Each row was made from one small tree. Brackets hold a mark, then the marks that hang from it, in alphabetical order. Every link used is in the known rows. Write each row's tree.
Known rows:
{niken memivof}: -0.94 -2.61 -1.57 0.67 0.70 -0.23 2.04 1.93 -0.41 -1.24 -1.64 -1.27 -1.39 1.30 4.17 0.31 1.95 -2.81 0.86 -2.11 -0.62 -1.70
{fekuva gupa sapat}: -1.15 -0.47 -0.21 0.87 -0.93 0.17 1.93 2.27 2.06 0.72 -4.04 -0.74 -1.68 0.31 -0.03 -0.97 1.32 0.83 1.20 -1.86 1.51 0.59
{niken {gupa fasez} {sapat {memivof fekuva}}}: 0.65 0.04 -0.75 2.13 0.72 -1.88 -1.08 -0.55 1.78 -1.66 -0.96 -2.68 0.96 1.90 -0.78 1.50 -0.04 2.98 -2.57 -1.89 1.63 -0.87
{memivof {fekuva {gupa fasez sapat}} niken}: 3.12 2.57 -0.32 1.51 -0.67 0.27 -0.42 -3.35 5.03 0.29 -1.20 0.48 0.14 0.30 -1.31 -1.03 -0.60 -0.49 1.59 -1.68 2.72 1.61
{sapat {memivof {niken gupa}}}: -1.42 0.70 -0.60 1.82 3.48 0.68 0.04 -0.42 -0.19 1.28 1.08 0.06 -0.98 -2.86 -0.22 -1.73 0.77 0.85 1.14 -1.66 1.11 -0.96
{niken {gupa fasez {sapat {memivof fekuva}}}}: -0.62 0.51 0.60 1.14 -0.19 -2.17 -1.75 -1.05 -1.37 0.80 0.90 -1.26 2.54 0.49 -0.41 1.63 -1.63 0.56 -2.05 -1.18 3.06 1.39
{fekuva {gupa fasez}}: 3.03 0.51 -1.41 1.72 0.95 0.10 0.68 -1.34 2.08 -1.31 -3.06 -0.14 -1.20 1.25 -1.88 -1.86 2.44 -0.50 1.93 -0.31 1.42 1.41
{fekuva {gupa {sapat memivof}}}: 0.78 0.06 0.74 0.27 1.31 -1.11 1.30 0.85 0.64 -0.96 -3.86 -3.51 -1.56 -0.04 0.15 0.78 0.84 0.02 -0.47 -3.38 4.19 1.52
{fekuva {sapat {memivof {niken {gupa fasez}}}}}: -1.65 1.42 -0.48 0.66 1.43 0.40 -0.32 0.35 0.46 1.52 0.78 1.45 0.37 -2.90 -3.37 -0.26 -0.03 -0.51 0.61 1.48 1.64 -0.17
{fasez {gupa fekuva memivof}}: -1.04 -1.94 1.50 -0.95 -0.57 -0.18 -0.26 1.52 -4.51 -0.80 4.39 0.74 -0.77 0.40 2.05 -0.40 0.53 -0.72 -0.37 3.05 -4.28 -0.81
{fekuva {gupa fasez} sapat}: 0.80 0.36 -0.93 0.38 -0.83 -0.01 1.05 0.91 2.28 -0.12 -3.40 0.36 -0.86 0.60 -2.19 -0.49 1.45 -0.75 1.24 0.69 1.52 1.43
{sapat {memivof fekuva}}: -0.72 -1.34 -0.17 1.51 1.12 -2.81 -0.55 0.75 1.19 0.85 -0.06 -3.42 0.01 -0.34 2.28 0.51 0.28 2.35 -1.63 -4.03 1.40 -0.37
{fekuva {gupa {memivof niken}} sapat}: 0.11 1.63 0.58 -0.77 -2.09 1.18 0.39 -0.74 3.04 0.76 -1.69 1.87 -2.00 -1.63 0.46 -1.18 0.16 0.30 2.79 0.35 -1.54 0.61
{memivof fekuva}: -0.29 -1.08 -0.49 1.59 0.44 -2.33 -0.61 0.38 1.69 1.30 -0.02 -1.47 0.73 1.05 3.10 -0.81 0.56 1.70 -0.19 -2.94 0.22 0.42
{niken fekuva sapat}: 0.93 -1.45 -1.42 -2.69 1.77 1.04 1.68 1.96 -1.28 -3.04 -2.80 -1.30 0.46 2.05 -0.85 1.10 0.25 1.06 -1.97 -0.04 -1.76 -1.23
{memivof {fekuva sapat} niken}: -1.58 0.14 -0.22 0.44 -1.02 -0.57 0.01 0.96 3.88 3.42 0.51 0.55 0.13 -1.79 1.29 -0.70 -0.74 1.44 0.93 -2.05 0.25 -0.31
{fasez {gupa {fekuva sapat}}}: -3.63 -2.44 0.92 0.04 -0.33 -0.02 2.22 5.19 -2.88 1.22 2.14 0.04 -0.77 -0.12 0.65 0.23 0.23 -0.51 -1.08 1.91 -1.33 -1.39
{memivof {fekuva gupa} niken}: 1.63 0.91 -0.90 3.39 0.53 0.88 0.10 -1.68 5.60 1.26 -1.15 -0.65 -1.56 -0.26 1.36 -2.43 0.62 1.96 2.43 -4.27 1.16 0.05
{sapat {memivof fekuva {niken gupa}}}: -1.67 0.63 -0.31 3.09 1.84 -0.38 -1.26 -0.88 1.60 2.46 2.18 -1.14 0.12 -2.07 1.33 -1.47 -0.72 2.72 0.26 -3.60 1.45 -0.94
{fasez {gupa {sapat {memivof fekuva}}}}: -2.25 -1.45 1.22 0.36 0.65 -4.03 0.32 2.45 -0.75 0.84 1.75 -3.47 1.56 -0.10 1.74 2.85 -2.78 0.54 -3.33 -4.99 2.99 -0.12
{fekuva {gupa fasez memivof} sapat}: 0.98 0.88 0.52 -0.93 -2.97 -0.39 -0.59 -0.89 1.01 -0.62 -2.48 1.47 -0.55 0.51 -1.46 0.26 0.73 -0.59 1.70 2.52 -1.37 1.61
{fasez {gupa fekuva {sapat memivof}}}: -1.59 -2.22 1.66 -1.01 1.50 -0.79 1.43 3.71 -4.53 -0.53 2.51 -2.06 -0.58 -0.88 0.52 2.03 -0.15 -1.30 -3.28 0.16 1.79 -0.65
{gupa fasez}: 1.20 -0.28 -1.39 -0.27 1.42 -1.19 0.20 -0.96 -0.15 -0.77 -0.66 0.75 0.61 0.44 -1.54 -1.05 2.09 -1.30 0.52 1.14 -0.06 1.35

Write each row's tree:
-2.96 0.59 1.38 -0.55 -1.98 -1.69 -0.98 0.74 1.98 2.86 4.17 1.43 0.82 -1.24 2.00 0.99 -3.17 0.99 0.05 -1.28 -3.10 -0.98
{fasez {gupa {memivof {fekuva sapat} niken}}}
-0.85 -0.91 -0.40 -1.12 0.32 0.75 1.78 3.28 -0.40 0.04 -3.37 -1.77 -1.10 -0.34 -1.57 1.29 -0.47 1.57 -1.45 -1.01 0.95 -1.43
{niken {fekuva gupa {sapat memivof}}}
-2.60 -2.39 -2.01 -0.15 1.14 2.48 1.46 2.25 -4.93 -0.59 0.27 -0.14 0.55 2.48 2.92 -0.05 -0.48 -1.00 -0.33 -0.85 -2.40 -3.31
{niken fekuva gupa memivof}
0.26 0.49 0.99 -0.22 1.11 -1.61 -0.45 -0.73 2.56 1.07 0.49 -1.79 0.02 -2.35 1.30 1.18 -1.54 0.48 -1.24 -3.63 3.01 0.08
{gupa {sapat {memivof fekuva niken}}}
-2.29 -0.40 -0.71 -1.61 0.75 0.89 0.09 2.33 -4.19 0.82 0.54 0.79 2.07 -0.71 -3.68 1.45 -1.42 0.21 -2.07 2.83 -0.27 -1.29
{niken {fekuva {sapat memivof}} {gupa fasez}}
1.66 1.43 -1.49 2.27 0.53 0.62 -1.10 -2.59 3.98 -0.50 0.43 0.82 0.55 1.17 -1.09 -1.16 -0.12 2.00 0.25 -0.76 0.11 -0.20
{memivof fekuva {niken {gupa fasez} sapat}}
-1.97 0.66 0.18 -3.35 -2.16 1.26 -1.40 -0.16 -5.58 0.34 1.73 3.66 3.03 1.11 -2.10 0.40 -1.96 -0.21 -0.43 5.58 -4.46 0.20
{niken {fekuva sapat} {gupa fasez memivof}}
-0.75 -0.70 1.71 -0.98 2.25 0.67 1.49 2.08 -2.34 0.03 3.56 -0.61 -1.35 -2.95 -0.53 1.01 -0.64 -2.00 -1.88 0.71 1.45 -1.37
{fasez {gupa fekuva {sapat {memivof niken}}}}
0.28 0.31 2.19 -1.88 -2.44 1.13 -1.76 -2.05 -6.33 -0.93 2.93 2.37 1.54 1.22 0.05 -0.65 0.06 -1.58 -0.08 6.66 -2.79 2.07
{niken {gupa fasez fekuva memivof sapat}}
-2.99 0.56 -0.77 -1.51 0.82 2.98 0.44 1.57 -2.46 2.53 1.32 2.70 1.38 -1.47 -1.51 -1.46 -1.59 0.58 0.71 1.49 -1.50 -1.65
{memivof {niken {fekuva sapat} gupa}}
3.35 1.39 -1.44 -0.45 3.26 2.34 0.60 -1.68 1.70 -1.68 -1.19 0.61 -1.34 -1.38 -4.82 -0.36 0.08 -0.84 0.09 0.88 1.16 -1.17
{sapat {memivof {niken {fekuva {gupa fasez}}}}}
1.49 1.01 1.60 -1.48 -1.81 -0.66 -0.20 -1.80 -0.31 -1.21 -2.36 -0.60 -0.70 1.21 1.88 -0.22 0.07 -0.47 1.08 -0.67 -0.07 2.41
{fekuva {gupa memivof sapat}}
3.25 -1.05 -2.60 -0.84 0.79 2.61 2.95 1.14 1.03 -5.53 -4.62 -0.97 -1.43 4.46 -0.67 2.09 0.76 -1.93 -1.08 -0.23 -1.37 -3.07
{niken {fekuva {gupa fasez}} memivof sapat}
-4.93 -2.31 -0.71 2.37 -2.41 -0.26 0.65 3.10 -0.51 2.59 0.16 -1.23 0.86 1.72 5.34 0.82 -1.00 1.02 0.06 -3.16 -0.70 -2.45
{niken gupa {memivof {fekuva sapat}}}
-1.31 -0.48 2.88 -1.60 -2.40 1.16 -1.22 -0.60 -6.62 0.19 2.33 1.17 0.54 0.92 2.79 -0.95 0.12 -0.37 0.03 4.48 -2.69 1.53
{niken {gupa fekuva memivof sapat}}
2.28 2.24 1.04 -2.31 -2.28 -1.19 -2.68 -4.63 1.75 0.25 2.30 2.33 1.82 -0.59 0.11 0.44 -2.12 -1.34 0.57 1.57 -1.56 2.22
{gupa fasez {memivof fekuva niken} sapat}
2.95 1.56 0.96 -1.98 -2.31 -0.44 -0.69 -3.18 -0.21 -2.18 -2.16 0.72 -0.02 1.42 -1.03 0.29 0.37 -1.92 1.34 1.81 0.19 3.11
{fekuva {gupa fasez memivof sapat}}
1.31 -0.24 0.10 -2.13 1.33 -2.15 0.24 -0.03 -1.09 -1.35 -1.49 -1.24 0.62 -0.70 -2.20 2.00 0.34 -2.50 -1.46 0.55 3.08 1.85
{gupa fasez {sapat memivof}}
3.21 1.30 -0.88 3.21 1.54 -0.33 -0.85 -2.83 6.01 0.13 -0.84 -0.89 -1.51 -0.97 -2.11 -0.85 0.92 0.97 0.80 -2.78 2.77 -0.19
{sapat {memivof {fekuva {gupa fasez}} niken}}
0.06 0.05 -0.42 1.57 2.02 -1.42 -0.33 -0.71 3.52 1.69 1.27 -1.45 -0.64 -2.45 1.23 -0.03 -0.01 1.46 -0.16 -3.70 1.62 -0.90
{sapat {memivof fekuva niken}}
1.71 -0.29 0.82 -0.99 -1.57 1.57 -1.49 -1.67 -3.53 -3.31 1.05 1.59 -0.48 2.31 -0.29 -0.53 1.74 0.71 -0.54 5.89 -4.29 0.37
{niken {gupa fasez fekuva memivof} sapat}
0.14 1.53 0.74 -1.68 -2.95 -1.15 -2.34 -2.55 3.10 1.52 2.23 3.04 1.29 -1.53 -0.55 0.47 -1.32 0.12 0.96 2.20 -2.82 0.82
{gupa fasez {memivof {fekuva sapat} niken}}
-1.53 -0.52 1.96 -1.37 -3.19 1.54 -1.89 -0.02 -4.82 0.62 2.75 3.10 0.75 0.68 -0.40 -0.80 0.89 -0.42 0.52 7.27 -4.19 0.46
{niken {gupa fasez {fekuva sapat} memivof}}
1.89 1.46 -1.33 -1.47 0.36 3.03 1.11 -0.11 2.09 0.05 -1.85 2.63 -0.35 -0.87 -4.75 -0.65 -0.51 -1.01 1.16 2.24 -0.75 -0.32
{memivof {niken {fekuva {gupa fasez} sapat}}}
-0.54 0.01 -0.01 1.73 1.40 3.64 0.36 -0.38 -2.16 1.27 2.75 1.85 -1.31 -1.33 0.54 -3.97 2.09 0.35 2.01 2.61 -0.94 -0.90
{memivof {niken {gupa fekuva}}}
1.55 0.77 0.95 -3.75 -1.61 -1.82 -1.24 -2.42 -2.23 -1.76 0.21 1.62 1.61 0.47 -0.48 0.98 -0.49 -2.61 0.17 3.27 -1.23 2.90
{gupa fasez memivof sapat}
2.88 0.33 -1.15 2.93 -0.23 -1.17 -0.58 -1.74 3.68 0.04 -1.76 -1.07 -0.15 2.02 -0.52 -1.21 1.15 1.37 1.12 -2.25 1.35 1.05
{memivof {fekuva {gupa fasez}}}
-1.78 -1.84 -1.56 2.72 -0.59 -0.03 0.75 1.74 0.81 -1.61 -1.30 -2.85 -0.41 3.72 5.47 1.09 0.18 1.70 -1.03 -4.65 -0.92 -2.90
{niken gupa {memivof fekuva} sapat}
0.24 0.81 0.59 -1.28 1.97 -0.50 0.79 0.04 0.58 0.04 -0.39 -0.74 -0.59 -3.24 -0.17 0.81 -0.24 -1.80 -0.18 -1.67 2.97 0.72
{gupa {sapat {memivof niken}}}
